Known rows, with every step that occurs
duval-nuze-burif-tamorut-furo: [ 1.19  4.32 -1.11  0.39  0.66  0.92  2.27 -0.22  0.98 -1.41 -1.00 -1.44
  1.91  0.95 -1.91  0.24 -4.02  0.07  0.07  1.38 -2.49 -0.10 -2.28  0.93
 -1.98 -1.10]
tamorut-furo-seki-burif: [ 0.14 -1.22  1.12  1.05 -0.30 -0.28 -3.54 -2.11  1.58 -0.23  1.21 -0.62
  1.58  2.10  0.39  0.83  3.95 -1.56 -2.94  1.73 -1.58 -0.93  0.27 -0.55
  1.08 -2.43]
duval-seki-furo-nuze-burif: [ 1.71  0.45  1.26 -2.27  0.57 -2.35  0.06 -0.10 -1.12 -0.62  0.88 -2.24
  1.70  2.10 -1.04  0.39  0.57  3.49  1.54  1.92  0.88 -2.83  1.56 -1.02
  0.00  3.38]
tamorut-furo-seki-duval-nuze: [ 0.21  0.10  0.82  1.11  1.29 -1.97 -2.33 -2.82 -0.89  1.56 -2.95 -0.82
 -1.05 -3.63 -0.09  0.30  2.22 -1.18 -2.44  0.11 -1.51 -0.65  1.76  1.80
 -1.09  0.69]
tamorut-furo-seki: [ 1.83 -1.18 -0.09  0.15  0.31 -0.84 -3.51 -0.89  1.93 -0.39  0.79  0.36
  0.71 -3.18  0.71  1.90  2.94 -1.12 -2.78  1.13 -2.78  0.68 -1.00  0.96
 -2.38 -3.54]
tamorut-furo-nuze-duval: [-0.46 -0.97 -3.29 -3.09  4.29  0.88  0.16 -2.38 -2.58 -0.46 -1.82 -0.43
  3.16 -2.50 -1.58  0.50  0.86 -1.10  2.20  1.85 -0.57 -1.22 -3.57  4.33
 -2.71  0.79]
seki-burif: [-2.03 -0.99  1.85  0.13 -0.91  1.62 -1.41 -0.55  1.28  0.22  0.78  0.60
 -1.24  3.94  2.57  0.21  0.91 -1.31 -0.63  1.07  0.94 -1.14  0.57 -2.92
  2.89 -1.70]
nuze-duval-seki-burif: [-0.98 -2.43  1.51  0.58  0.03  0.56 -1.91 -1.56 -1.38  0.52 -1.27 -0.84
  1.13  4.01  1.41 -2.27  0.96 -1.10  0.85  0.70  2.44 -1.57  1.03  0.52
  1.17  1.08]
momu-nuze: [ 0.83 -1.55  0.31 -0.39  0.84  1.37 -0.39 -0.38  1.72  0.52  2.30  2.07
 -1.21 -2.02  4.76  0.27  1.72 -2.55  2.13 -0.42  1.76  2.59 -0.66 -0.11
 -0.29 -2.70]
momu-nuze-furo: [ 0.70 -1.15 -1.08  1.92 -1.25  0.14  0.30  1.84  0.98 -0.80  2.76  0.76
 -0.43 -2.78  3.31  1.02  1.18 -2.40  2.68 -1.42  0.28  2.70  0.02 -0.81
 -2.32 -0.84]
momu-seki-duval-nuze-furo-tamorut: [-1.25 -0.67 -3.34  1.55 -0.72  0.11  2.65 -0.12 -1.42 -0.02 -1.91 -1.85
  0.77 -1.97 -0.06  0.97  0.25 -1.60  0.73 -1.13 -2.60 -0.07  1.04 -1.29
 -0.68  2.46]
momu-seki-furo-nuze-burif: [ 0.47  1.60  0.02 -1.96 -0.71 -2.18  0.32  0.51 -1.34 -0.85  1.38 -0.46
  1.86  1.94 -1.72  1.03  1.12  3.05  0.24  1.14  0.75 -1.78  1.02 -0.39
  0.38  3.50]
burif-seki-duval-nuze-furo-tamorut: [-0.41 -2.85 -1.95 -0.02  1.42  0.44  3.40 -0.16 -0.85  0.21 -0.82 -2.72
  0.62 -2.43 -1.85  0.88 -1.36 -0.62  1.49 -1.76 -2.87 -0.74  1.56 -1.55
 -0.41  0.89]
duval-nuze-burif-seki: [ 1.45 -0.76  1.92 -1.81  1.18 -0.64  1.41  1.28 -0.30  1.11  1.27  0.66
  0.41 -0.05 -3.80 -1.45 -3.31  3.01 -0.41 -2.41  1.44  0.18  2.01  1.76
 -0.67 -1.02]
burif-tamorut-furo-nuze-momu-seki: [-0.41  3.81 -5.11  0.35 -1.63 -0.36  1.48  1.77 -0.89  0.19 -1.48  2.68
  1.53  0.40 -0.95 -0.40  0.82  0.45 -0.64  1.23 -1.66  3.10 -3.05  1.98
 -0.48 -0.15]
tamorut-furo-seki-duval-nuze-momu: [-1.13  2.33  0.11  1.94 -0.05 -2.11  0.35 -0.62 -2.32  2.69 -1.49 -0.85
 -0.31 -1.52 -1.07 -0.79  2.33 -0.05 -1.57 -0.54 -0.74  1.63 -0.56  0.05
 -0.39  0.29]
tamorut-furo-nuze: [ 1.35  0.64 -3.84 -3.23  3.25  0.32 -0.75 -1.10  0.04 -0.11 -1.55  0.21
  0.66 -3.01  0.67  2.21  1.31  0.12  0.07  3.72 -2.93 -1.07 -2.33  1.28
 -2.26 -1.02]
duval-nuze-momu-seki-burif: [-2.50  2.53 -0.34  2.74 -3.58 -0.91 -0.14  1.25 -1.74  1.48 -0.83  1.93
 -0.45  4.88  0.59 -2.23  2.25 -0.38 -2.45 -0.35  1.51  1.93  0.44 -0.21
  2.26  0.82]
seki-momu: [-1.28  0.92  3.25  0.52 -1.00  2.78 -1.72  1.05  1.97 -0.38  1.47  1.78
 -5.10 -0.44  3.14  0.01 -1.40  0.29 -1.60 -1.30  3.49 -0.45 -1.58 -2.48
  1.13 -1.68]
momu-nuze-duval: [-0.89 -2.71  0.06 -0.84  2.51  1.67  0.51 -1.77 -1.21  0.00  1.40  1.02
  1.72 -1.66  1.56 -0.95  1.16 -3.18  3.86 -1.37  3.16  1.61 -2.24  3.23
 -1.21 -0.47]
nuze-momu-seki: [-2.03  2.38 -2.16  1.41 -4.10 -0.33  0.17  3.56 -1.05  1.34 -0.13  3.99
 -1.25  0.37  1.69 -0.57  0.89  0.08 -1.68 -1.38  0.85  3.80 -1.29 -0.29
 -0.15 -0.48]
duval-nuze-furo-seki: [ 1.64 -2.12  1.01  2.50 -1.36 -2.63 -1.94 -0.12  1.01 -1.03  0.78 -0.08
  0.14 -2.03 -0.09  0.08  3.18 -0.73 -1.10 -1.05 -1.54  1.38  0.97  1.44
 -2.35 -1.39]
nuze-momu-seki-furo: [-1.35  1.18  0.36  1.59 -5.56 -2.72 -0.02  5.61 -1.84 -0.30  0.35  1.32
 -3.87  1.27  1.24  0.75  0.04  1.07 -2.39 -1.26 -0.44  1.76  1.26 -3.03
 -0.01  2.20]
duval-seki-burif: [-0.07 -1.65  1.73  0.76 -1.04  0.44 -2.55 -0.36  0.43  0.74 -0.96 -0.34
 -0.98  3.92  3.19 -1.37  1.00 -0.46 -0.54  1.50  1.36 -1.13  2.01 -1.96
  1.75 -0.27]

Rows
[-0.65  3.48 -5.14  0.01 -1.79 -1.17  0.15  2.34 -2.02  1.22 -1.37  3.06
  0.91 -1.17 -0.03  0.08  2.33  0.74 -1.70  0.88 -1.07  3.05 -2.44  1.68
 -1.45  0.52]	tamorut-furo-nuze-momu-seki
[-0.69 -2.94  2.97  0.80 -0.69 -0.07 -3.29 -2.30  2.12 -0.02  1.93  0.20
  0.69  3.54  1.24  0.09  4.36 -1.39 -1.80  0.95  0.39 -0.91  1.11 -1.26
  3.04 -2.68]	furo-seki-burif
[ 1.59  3.24 -1.49  0.13  1.08  1.76  1.97 -0.59  2.03 -1.51  1.31 -0.89
  3.05  0.19 -0.54  0.87 -2.55 -1.08  1.53  1.30 -1.57  0.76 -2.66  0.49
 -1.41 -1.84]	momu-nuze-burif-tamorut-furo
[-1.57 -3.51  1.19 -2.19  1.53  0.98 -1.36 -0.39  0.30  2.51 -0.29  1.30
 -2.41 -3.70 -0.27  1.14 -1.59  0.08 -0.37 -1.78  0.33 -1.25  3.28 -1.43
  1.77 -0.51]	burif-seki-duval
[-0.11  2.87 -2.53  1.35 -1.47  1.67  0.05  0.37  1.74 -1.45 -1.34  0.57
  1.09  1.99 -0.07  0.57 -1.85 -1.87 -1.73  2.00 -3.05  0.50 -1.69  0.29
 -0.10 -1.65]	momu-seki-burif-tamorut-furo
[ 0.38  1.22  0.23 -2.12  2.11  1.96  3.02 -2.25  2.60 -1.89  1.09 -0.48
  3.12  4.11 -1.85 -0.04 -2.30  1.24  3.69  1.95  0.09 -1.49 -2.24 -0.07
  2.41 -1.58]	furo-nuze-burif-tamorut
[ 1.69 -2.41  3.22 -1.32 -0.88 -2.23  0.82  3.51 -0.20 -0.55  3.84 -0.81
 -1.39  0.17 -1.78  0.62 -1.97  2.23  0.03 -2.20  0.68 -0.19  3.42 -1.79
  0.13  0.96]	momu-nuze-burif-seki-furo
[ 1.33 -1.35  3.55 -1.02 -1.32 -3.09  1.12  3.73 -1.12 -0.43  1.52 -1.35
 -2.61  0.90 -3.12 -0.09 -3.24  3.28 -1.36 -2.12 -0.08 -1.18  3.91 -1.38
 -0.43  1.78]	duval-nuze-burif-seki-furo
[ 0.44  2.38 -2.93 -0.19  1.24 -0.27  1.90 -0.26 -0.99  0.84 -1.16 -1.44
  2.38  3.16 -1.27 -1.18  1.10  1.14  1.42  3.18 -1.55  0.53 -3.02 -0.18
  0.75 -0.48]	duval-seki-burif-tamorut-furo-nuze-momu
[-1.45  2.40  0.55  1.22 -0.99 -0.66  2.25  1.91 -1.74  1.86 -0.89  0.76
 -2.33  1.22  0.77 -1.76 -0.15  0.61 -0.02 -0.99  1.00  2.63 -1.74 -0.95
 -0.33 -1.21]	duval-nuze-momu
[ 0.68  1.92 -2.08 -0.27  0.40  2.33  0.87  0.61  2.42 -1.62 -1.15  0.07
 -0.31 -0.72  0.70  1.61 -3.73 -1.55 -0.15  1.77 -3.64  0.46 -2.88 -0.41
 -1.66 -3.23]	burif-tamorut-furo
[ 1.53  3.07  3.32  2.26 -0.01  0.31 -1.32 -1.52  2.23 -1.61  1.58 -1.02
  0.01  0.55 -2.32 -1.05 -0.14  0.97 -2.74 -0.64  1.37 -0.56 -1.96  1.55
  0.07 -1.17]	duval-nuze-burif-tamorut-furo-seki-momu
[-1.13  1.14 -1.63  3.30 -2.78 -1.87 -0.40  1.47 -1.89  0.39 -2.32  0.62
 -1.73 -3.11  0.57  0.23  0.13 -0.97 -0.64 -1.90 -0.80  0.99  2.57  0.52
 -2.22  3.36]	momu-seki-duval-nuze-furo
[-1.76  2.57 -0.01  2.69 -2.53  0.94  2.46  0.19  1.07 -0.70 -1.15  1.21
  0.42  6.86 -0.71 -2.65 -1.25 -0.94 -0.13  0.30  0.13  1.62 -1.07  0.24
  3.57 -1.11]	duval-nuze-momu-seki-burif-tamorut
[ 1.00  0.70  0.32 -0.15  1.92  1.05 -2.24 -0.83 -1.53 -0.31 -1.62 -0.68
 -0.97 -1.79  0.35 -1.81 -0.29  0.87 -0.28  0.33  3.04 -1.43 -2.11  2.75
 -1.92  1.98]	tamorut-furo-nuze-duval-seki-momu
[-0.81 -2.05  0.86 -3.38  3.25  0.08 -0.30 -2.31 -0.74  2.44  0.69 -0.03
  1.22 -2.28 -3.02  0.95 -0.50  2.17  0.94 -0.71  1.17 -2.72  2.98 -0.24
  2.39  1.43]	furo-nuze-burif-seki-duval
[ 0.83  0.70  2.61  1.46 -0.45  0.89 -3.77 -0.36  2.40 -0.77  1.88  0.55
 -2.31 -2.39  0.97  0.58  1.65 -0.03 -3.93 -0.56  1.02 -0.11 -1.82 -0.10
 -0.58 -2.37]	tamorut-furo-seki-momu
[ 0.22  2.52  1.96  0.31  0.31  1.36  3.46 -1.11  2.05 -1.61  0.09 -0.61
  1.36  4.38 -1.67 -1.36 -4.07  0.68  2.30  0.06  0.56 -0.42 -1.16  0.23
  1.46 -1.29]	duval-nuze-burif-tamorut
[ 0.52  1.82 -0.11 -1.08 -0.63 -0.09  2.67 -0.23  1.52 -2.65  0.76 -0.33
  2.38  4.40 -2.43  0.12 -2.08  1.77  1.99  1.40 -0.43 -1.15 -0.59  0.05
  2.24  1.10]	momu-seki-furo-nuze-burif-tamorut
[ 1.98 -1.75 -2.65 -1.86  3.08 -0.53 -1.52 -1.55 -2.74  0.28 -3.43 -1.03
  2.31 -2.32  0.05 -1.25  0.61  0.12  1.94  2.07  0.14 -0.94 -1.28  4.32
 -3.58  1.85]	tamorut-furo-nuze-duval-seki
[-0.91  3.19  0.94  1.12 -0.66  0.66  2.57 -1.62  0.92 -0.66 -1.13  0.15
  1.73  3.19 -2.18 -1.34 -3.03  0.39  1.28 -0.48  0.84 -0.36  0.41  1.00
  2.21  1.19]	momu-seki-duval-nuze-burif-tamorut
[-0.43 -1.23  0.43  0.29  1.31  0.25 -2.62 -3.45  1.88  0.43 -0.59 -0.79
  0.81 -2.99 -0.19  2.16  1.67 -1.92 -1.10  0.98 -2.44 -1.52  0.76 -0.33
  1.17 -1.10]	burif-tamorut-furo-seki-duval
[-0.56 -1.45  1.34 -0.59  1.57 -0.78 -0.23 -0.75 -1.18  2.34 -2.71  0.55
 -3.03 -2.98 -0.82 -0.78 -1.49  0.23 -1.07 -1.76  0.28 -0.59  3.18  1.33
  0.30  0.54]	burif-seki-duval-nuze
[ 1.45 -3.32  2.11  0.36 -1.04 -2.44 -1.05  2.00 -2.18 -0.82 -0.25 -1.87
 -1.93 -0.30  2.04 -0.89  0.01 -0.39  1.56 -0.62  1.28 -0.26  2.18  0.02
 -1.78  3.33]	momu-nuze-duval-seki-furo
[-0.55 -2.14  1.75 -1.83  2.20  0.48 -0.24 -1.63 -0.09  2.65  2.26  0.38
  0.86 -2.69 -1.40  0.51 -0.42  0.49  1.25 -2.23  2.34 -0.87  3.43 -0.48
  2.13  0.74]	momu-nuze-burif-seki-duval
[ 0.65  0.30  2.80 -2.07  1.61  1.47 -0.22  0.35  1.00  0.19  3.02  0.87
 -1.21 -0.01 -2.86 -0.97 -2.03  3.87 -0.84 -1.89  4.06 -1.42 -0.31  0.22
  1.58 -0.58]	furo-nuze-burif-seki-momu
[ 0.46 -2.78  0.36 -0.38  0.77  0.29 -1.57 -0.31 -1.75  0.38 -2.33  0.04
  0.22 -0.75  1.78 -1.98 -0.83 -0.48  1.95 -0.17  2.10 -0.18 -0.08  2.34
 -2.34  0.87]	nuze-duval-seki
[ 2.24 -2.34 -0.19 -2.57  0.74 -2.61 -1.38  0.81 -0.90 -0.61 -1.63 -1.36
 -2.01 -0.32  1.61  0.79  1.49  1.88  0.73  2.78 -1.20 -2.14  1.63 -0.80
 -0.58  2.25]	duval-seki-furo-nuze
[-0.81 -1.94 -1.27 -0.69 -2.13 -0.07  1.82  2.26 -0.34 -1.37 -0.21 -1.33
 -1.41  0.58  1.30  2.16 -0.39 -0.46 -0.86 -0.23 -2.69 -0.57  0.87 -3.72
  0.67  1.32]	momu-seki-furo-tamorut
[ 0.73 -2.99 -1.35  0.24  1.16  2.18  3.13  0.80  1.12 -0.82  3.40 -1.64
  0.74 -2.22  0.00  0.62 -0.51 -1.10  2.44 -2.42 -0.33  1.05 -0.62 -1.90
 -0.12 -1.14]	burif-seki-momu-nuze-furo-tamorut
[-2.80  0.08 -0.82  0.25 -1.79  0.41 -2.59 -0.47 -0.52  1.99 -1.92  2.76
 -2.04 -2.94  2.49  1.40  0.98 -1.25 -1.59 -0.91  0.66 -0.22  2.29 -0.86
  1.48  1.87]	momu-seki-duval
[ 0.02 -1.63 -1.31  1.08  0.47  2.49  2.85  0.08  1.15 -1.20  2.91 -1.97
  0.49 -1.53  2.01  1.12  0.57 -2.05  2.65 -1.41 -0.13  0.81 -1.47 -2.90
 -0.08 -0.56]	seki-momu-nuze-furo-tamorut
